Each row was made from one small tree. The marks that hang from a mark follow it in brackets, in the order of their numbers. Every link used is in the known rows. Write each row's tree.
Known rows
Z26{Z924}: [-0.31  0.27 -0.67 -1.40 -0.12  0.63  1.61  2.99 -1.17 -0.98  2.96 -3.80
  1.49 -0.78 -1.47  0.08 -2.74  0.64  1.18]
Z26{Z924{Z190}}: [-0.17 -1.42  0.46 -2.06 -0.14  0.79  1.70  3.60 -1.36 -0.55  3.56 -3.08
  0.84 -2.29 -1.84  1.51 -1.77  2.35  0.78]
Z26{Z700 Z924}: [-2.44 -0.21 -1.96  0.57 -0.36  0.74  5.89  2.44  0.22 -1.42  4.50 -6.24
  3.25 -1.09  0.36  1.91 -1.70 -0.75  0.75]
Z924{Z26{Z700} Z190 Z718{Z693}}: [-0.21 -0.66 -0.86 -3.45 -1.70  2.68 -0.49  4.98  1.49  2.20  6.86 -2.26
  1.60 -4.84  0.88  3.14  2.53  0.35 -0.19]
Z330{Z924}: [-0.15 -1.70  0.06 -0.64 -1.14 -1.17  1.36  1.24 -1.51  0.55  1.25  1.70
 -1.69 -0.88 -4.65  0.25  0.21 -0.14  1.32]
Z330{Z924{Z26}}: [-0.31 -2.25  0.30 -0.16 -2.88 -0.50  1.81  1.59 -1.46  1.29  4.11  0.47
 -0.58 -2.70 -4.67 -0.44  1.69 -0.02  0.34]
Z641{Z317}: [-1.45 -0.43 -0.08  0.41 -0.76 -0.90 -0.97  0.34 -0.48 -2.35  1.73  1.49
 -0.88 -3.33 -0.08 -0.30 -0.95  1.11 -2.62]
Z924{Z26{Z700} Z190 Z718}: [-1.48 -1.02 -1.15 -1.58 -1.67  1.47  1.80  3.60  0.77  2.05  7.72 -1.21
  1.60 -5.49  0.49  3.39  3.33  1.36 -0.65]
Z641{Z206}: [-0.80  0.98 -0.49  0.61 -0.59 -2.88  1.38 -0.30 -0.64 -1.61  1.79  1.45
 -2.31 -0.58 -3.61  1.10 -1.92 -0.01 -0.51]
Z700{Z26{Z924{Z190}} Z918}: [-3.57  2.64 -2.76  1.82  0.13  2.21  5.03  2.70 -3.21 -1.37  7.01 -4.57
  2.97 -0.99 -4.73  1.83  2.19  1.91 -2.57]
Z330{Z924{Z190 Z718}}: [ 0.79 -2.35 -0.55 -3.35 -0.61 -0.42 -0.52  3.59 -1.25  2.30  1.99  3.08
 -2.04 -1.57 -4.32  1.65  0.84  1.31  1.99]
Z641{Z206{Z924}}: [ 0.57 -1.06  0.42  0.03 -1.60 -2.85  1.08 -0.32 -0.96 -0.83  1.68  1.68
 -3.53  0.73 -5.95  0.67 -1.76  0.57  0.25]
Z56{Z317{Z641{Z206{Z924}}}}: [-2.81  2.83  0.79 -2.28 -3.11 -0.18  1.19 -2.68 -0.71 -1.93  1.60  4.88
  0.60 -3.10 -6.65 -0.33 -2.07 -1.68 -0.29]
Z330{Z924{Z26{Z700{Z918}} Z718{Z693}}}: [-0.36 -0.49 -2.30 -1.86 -2.58  1.36  0.65  3.70 -0.15  2.27  4.69 -1.39
  1.52 -1.56 -3.17  0.27  1.62 -1.91  0.51]
Z918{Z700{Z26{Z924}}}: [-3.70  2.07 -4.75  2.18  1.82 -0.39  5.29  3.09 -1.45 -0.82  3.82 -6.07
  1.48  0.16 -2.52  3.32  0.31 -0.18 -0.36]
Z918{Z700{Z26}}: [-4.10  2.50 -4.29  3.03  1.96 -0.98  4.86  1.69 -1.19 -0.96  3.09 -4.11
  0.38 -0.35 -2.46  3.84  1.43 -0.46 -0.88]
Z317{Z641{Z206{Z924{Z26 Z190 Z718{Z693}}}}}: [ 0.45  1.78  1.24 -3.84 -3.11  0.15 -0.75  1.04  1.06  1.06  4.47  1.93
 -2.09 -1.96 -6.02  0.94 -1.43 -0.71  0.53]
Z330{Z924{Z26 Z190 Z718{Z693}}}: [ 1.48 -2.69 -0.12 -4.17 -2.36  1.05 -1.68  4.86 -0.65  3.15  4.27  1.17
 -0.87 -2.89 -4.07  0.79  1.76  0.68  1.35]
Z693{Z718}: [ 0.46  0.65  0.60 -0.31 -0.54  1.48 -1.31  1.71 -0.14 -2.16  0.53 -2.14
 -2.72 -1.68 -2.29  0.49 -1.65  0.11  0.81]
Z918{Z700{Z26{Z924{Z190 Z718{Z693}}}}}: [-2.60  1.93 -4.91 -0.05  2.06  0.51  3.22  4.88 -0.94  0.11  3.77 -5.90
  1.30  0.12 -2.16  3.91  0.20  0.04  0.23]

Write each row's tree
[-3.73  1.34 -2.92  2.04 -0.65  1.58  6.55  1.82 -0.46 -1.97  5.09 -7.54
  5.15 -1.10 -0.43  1.94 -1.02 -1.22 -1.40]  Z26{Z700{Z918} Z924}
[ 0.49  2.06  1.11 -4.06 -2.27 -0.14 -1.00  0.89  1.02  0.67  3.08  2.49
 -2.63 -1.07 -5.98  1.31 -2.14 -0.78  0.98]  Z317{Z641{Z206{Z924{Z190 Z718{Z693}}}}}
[-3.02  3.37 -3.98  0.37  0.46  2.60  3.66  3.90 -2.89 -0.43  7.11 -4.11
  3.15 -0.40 -4.21  1.81  1.95  1.72 -1.81]  Z700{Z26{Z924{Z190 Z718}} Z918}
[-1.05  3.22 -0.23 -2.15 -3.34  0.52  0.97  0.27  1.30  0.43  5.00  0.09
 -0.24 -1.36 -5.60  0.86 -1.22 -2.27 -0.48]  Z317{Z641{Z206{Z924{Z26{Z700{Z918}} Z718{Z693}}}}}
[-1.69  0.42 -1.36 -0.27  0.54  1.01  4.19  3.59 -2.19 -0.57  6.12 -2.76
  0.24 -0.93 -3.57  1.78  1.24  2.62  0.47]  Z700{Z26{Z924{Z190}}}
[-2.70  2.76 -5.47  0.25  2.11  0.48  3.18  4.61 -0.86 -0.09  3.50 -6.24
  1.63  0.88 -1.98  3.20 -0.28 -0.77  0.41]  Z918{Z700{Z26{Z924{Z718{Z693}}}}}
[-1.12  0.43 -1.54 -2.38 -1.91  3.26 -0.06  4.50  0.99  1.81  7.30 -3.17
  2.94 -4.85  0.30  3.16  3.00 -0.01 -1.67]  Z924{Z26{Z700{Z918}} Z190 Z718{Z693}}
[-3.51 -1.40  0.66  2.45 -2.69  1.25  5.03  0.66 -0.36 -0.21  7.91 -3.08
  2.55 -6.72 -1.14  3.43  4.27  1.37 -3.69]  Z924{Z26{Z700{Z918}} Z190}
[-2.39  3.54 -3.82 -0.55  0.46  3.21  2.54  4.55 -2.51 -0.36  6.71 -4.62
  3.15 -0.09 -4.00  1.70  1.56  1.23 -1.57]  Z700{Z26{Z924{Z190 Z718{Z693}}} Z918}
[-3.25  1.76 -5.03  0.85  2.07 -0.05  4.38  4.24 -1.33  0.03  4.19 -5.40
  1.31 -0.18 -2.38  3.96  0.62  0.51  0.02]  Z918{Z700{Z26{Z924{Z190 Z718}}}}
[-0.63 -0.64 -2.36 -3.44  0.14  2.24  2.43  5.75  1.01  0.43  4.64 -5.57
  2.93 -1.27  1.00  3.14 -1.62  0.00  1.76]  Z26{Z700 Z924{Z190 Z718{Z693}}}
[-1.93  0.92 -3.36 -1.98 -0.13  3.11  3.05  5.07  0.32 -0.12  5.26 -6.84
  4.81 -1.32  0.17  3.18 -0.96 -0.48 -0.38]  Z26{Z700{Z918} Z924{Z190 Z718{Z693}}}
[ 0.73 -3.46 -0.18 -1.35 -3.36 -2.31 -1.70  1.75 -0.58 -0.17  4.47  3.12
 -3.10 -2.58 -4.48 -0.33 -0.74  2.62 -2.65]  Z641{Z206{Z924{Z26 Z190 Z718}} Z317}
[ 0.06 -2.99  0.22  0.55 -3.71 -2.82 -0.38  0.13 -0.73 -1.41  3.99  2.13
 -2.87 -2.09 -4.77 -1.27 -1.21  1.63 -3.10]  Z641{Z206{Z924{Z26}} Z317}
[-1.70  1.41 -2.77 -0.67 -1.64  1.30  1.66  2.77  1.01  1.49  6.87 -2.25
  2.48 -3.33  1.03  1.31  1.96 -1.05 -0.09]  Z924{Z26{Z700} Z718}
[ 1.42 -2.91 -0.24 -2.57 -2.18 -2.19 -3.14  2.21 -0.27 -0.67  2.08  3.48
 -3.91 -1.01 -4.32  0.08 -2.24  2.08 -1.73]  Z641{Z206{Z924{Z190 Z718{Z693}}} Z317}
[-1.46 -0.89 -2.60 -2.15  0.16  1.43  4.05  4.84  0.50  0.34  5.23 -4.84
  2.91 -1.75  0.71  3.27 -1.02  0.67  1.42]  Z26{Z700 Z924{Z190 Z718}}
[ 0.15 -2.58  0.03  0.21 -2.52 -3.25 -0.70 -0.11 -0.79 -1.94  1.97  2.97
 -3.66 -0.84 -4.75 -0.78 -2.27  1.59 -2.43]  Z641{Z206{Z924} Z317}
[-2.78  0.66 -3.54 -0.67 -0.12  2.26  4.67  4.18 -0.21 -0.22  5.85 -6.13
  4.83 -1.79 -0.07  3.32 -0.39  0.22 -0.71]  Z26{Z700{Z918} Z924{Z190 Z718}}
[-3.74  1.03 -0.97  3.33 -2.66  1.07  4.90 -0.19 -0.07 -0.83  7.08 -4.16
  3.44 -4.54 -0.59  1.44  2.87 -1.05 -3.11]  Z924{Z26{Z700{Z918}}}
[-0.18  2.73  0.44 -2.87 -2.25 -0.80  0.08 -0.04  0.78  0.42  3.20  2.66
 -2.34 -0.68 -6.00  0.71 -2.26 -1.08  0.95]  Z317{Z641{Z206{Z924{Z718}}}}
[ 2.52 -0.57 -0.01 -3.96 -0.75  0.98 -3.27  2.84 -0.17  1.34  0.97  0.47
 -2.26  1.42 -3.64  0.38 -1.10 -0.01  2.51]  Z206{Z924{Z718{Z693}}}
